In the rows, 128 means zero.
Known rows, with every way that one mark hangs from another:
fodus{petos{dakod{malu}}}: [102  76 131 116 134 118 150 130 120 117 110  98 155 117 141 121 112 168]
nidi{bove dakod}: [112  97 133 124 160 150  91 122 145 119 161 129 116 169 141 150 149 161]
bove{nidi{dakod{fako malu}}}: [ 70 134 132 108 157 106  94 134 134 134 112  86  78 168 168 134 110 206]
petos{dakod{nidi} fodus}: [126  61 113 106 124 123 109 121 138 133 129  94 131 113 119 142 103 132]
malu{dakod}: [105 111 121 133 145 122 141 135 132 122 123 123 119 125 121 147 122 151]
malu{dakod{nidi}}: [ 76  98 121 122 159 126 141 137 142 130 117 100 108 117 130 167 143 163]
nidi{bove dakod{fako malu} nidom}: [ 62  91 133 111 185 138  91 131 152 128 148 100  68 191 178 189 140 183]
fodus{petos{dakod{fako malu} taga}}: [ 86  91 131  71 139 111 128 135 119 116  97  87 127 101 166 113  85 188]
petos{dakod}: [145 106 126 126 115 123 127 135 123 120 132 112 142 120 121 106 105 144]
dakod{fako}: [113 143 126 116 134 103 131 136 123 136 113 114 104 122 148 129 115 151]
petos{dakod fodus taga}: [153  68 115  82 106 143  89 121 133 113 144 123 134 109 118 113  72 124]
dakod{fako malu nidi}: [ 56 112 126 102 159 101 147 142 135 148  97  76  81 116 171 171 134 196]
dakod{fako malu nidi{nidom}}: [ 53 107 128 104 165 118 128 136 144 147 109  79  70 140 174 184 140 159]
nidom{nidi{bove dakod}}: [110  91 131 129 159 139  85 119 153 117 153 131 108 202 125 123 118 143]
bove{nidi{dakod{malu} nidom}}: [ 83 110 133 126 156 150  72 122 146 125 140 104  91 197 150 149 126 151]
malu{dakod{fako nidi{nidom}}}: [ 58 104 119 113 173 117 126 139 146 137 115  88  74 137 153 183 135 151]
bove{nidi{dakod{fako malu} nidom}}: [ 67 125 133 113 162 124  77 129 143 134 124  91  66 190 169 150 115 172]
nidi{dakod}: [117 117 132 128 146 140 119 123 134 123 152 126 120 143 137 132 147 149]
nidi{bove}: [123 110 128 124 143 137 103 127 138 126 137 131 123 153 130 145 129 138]
nidom{nidi{bove dakod{fako}}}: [ 95 109 131 114 166 113  91 126 148 125 138 117  85 198 145 125 108 165]
fodus{petos{dakod{nidi} taga}}: [103  76 131  79 135 146 111 123 128 117 114  99 158  97 138 113 115 143]

Rows:
[ 48  86 131 103 181 131 102 135 153 142 119  83  66 164 174 204 139 170] -> dakod{fako malu nidi{bove nidom}}
[ 97 142 133 116 153 127  60 124 140 134 135 109  81 192 156 127 116 140] -> bove{nidi{dakod{fako} nidom}}
[113 126 135 128 147 156  59 115 144 124 149 122 104 196 138 127 128 116] -> bove{nidi{dakod nidom}}
[ 85 118 132 122 150 133  90 127 139 122 129 102 101 171 147 133 122 186] -> bove{nidi{dakod{malu}}}
[ 80  77 131 124 171 137 100 125 154 118 142 114  93 204 141 143 120 179] -> nidom{nidi{bove dakod{malu}}}
[ 62  70 131 114 174 157  97 128 156 135 130  99  90 169 153 201 151 151] -> dakod{malu nidi{bove nidom}}
[ 70 110 132 115 170 126 118 132 142 130 138  98  70 166 177 169 139 169] -> nidi{dakod{fako malu} nidom}
[ 65  93 130 114 176 109 106 130 149 127 127 100  71 200 160 145 106 199] -> nidom{nidi{bove dakod{fako malu}}}
[ 54  83 122 108 188 129  99 137 155 138 123  94  68 160 156 201 138 161] -> malu{dakod{fako nidi{bove nidom}}}
[ 77  74 133 127 180 164  86 124 156 120 160 116  90 196 158 188 151 160] -> nidi{bove dakod{malu} nidom}
[ 97  42 114  71 131 141 101 127 144 122 124  83 110 103 138 155  88 165] -> petos{dakod{malu nidi} fodus taga}
[ 65  78 130 116 168 141 115 131 148 136 120  94 101 146 149 187 147 182] -> dakod{malu nidi{bove}}
[ 71 112 129 113 161  98 132 135 142 127 120  95  73 173 160 128 107 189] -> nidom{nidi{dakod{fako malu}}}
[ 58  77 131  62 152 117 129 134 127 125  93  65 119  92 174 133 105 198] -> fodus{petos{dakod{fako malu nidi} taga}}
[ 91  84 129 120 165 162  84 121 154 136 142 116 105 169 142 182 153 115] -> dakod{nidi{bove nidom}}
[ 56  92 120 107 184 112 117 143 146 137 111  90  82 136 153 184 130 198] -> malu{dakod{fako nidi{bove}}}
[ 67  97 130 110 179 121 107 134 143 125 135  95  76 167 174 172 135 217] -> nidi{bove dakod{fako malu}}
[ 96 103 133 114 174 141  78 124 148 127 156 118  78 191 166 167 143 150] -> nidi{bove dakod{fako} nidom}
[130  88 134  89 120 140 113 122 120 107 122 121 166 106 132  91  99 133] -> fodus{petos{dakod taga}}
[108  87 134 130 169 168  72 118 153 121 169 133 105 195 144 165 152 126] -> nidi{bove dakod nidom}
[ 70  41 134  73 161 153 100 127 141 115 115  85 138 121 153 152 117 188] -> fodus{petos{dakod{malu nidi{bove}} taga}}
[136  83 112  67 113 115  90 126 129 122 127 105 111 104 141 112  60 145] -> petos{dakod{fako} fodus taga}
[ 88  93 132  64 142 120 114 129 124 124  99  83 134  91 162 113 104 166] -> fodus{petos{dakod{fako nidi} taga}}
[ 71 121 129 110 162 108 134 135 135 130 127  92  81 142 171 157 134 206] -> nidi{dakod{fako malu}}
[ 77 101 128 105 171 132  88 131 150 144 127 100  81 167 162 182 143 139] -> dakod{fako nidi{bove nidom}}
[ 61 114 120 109 167  98 143 143 136 139 105  86  84 113 150 169 131 184] -> malu{dakod{fako nidi}}
[116 109 132 107 132  95 139 132 114 124 107 100 147 110 147  98 100 153] -> fodus{petos{dakod{fako}}}
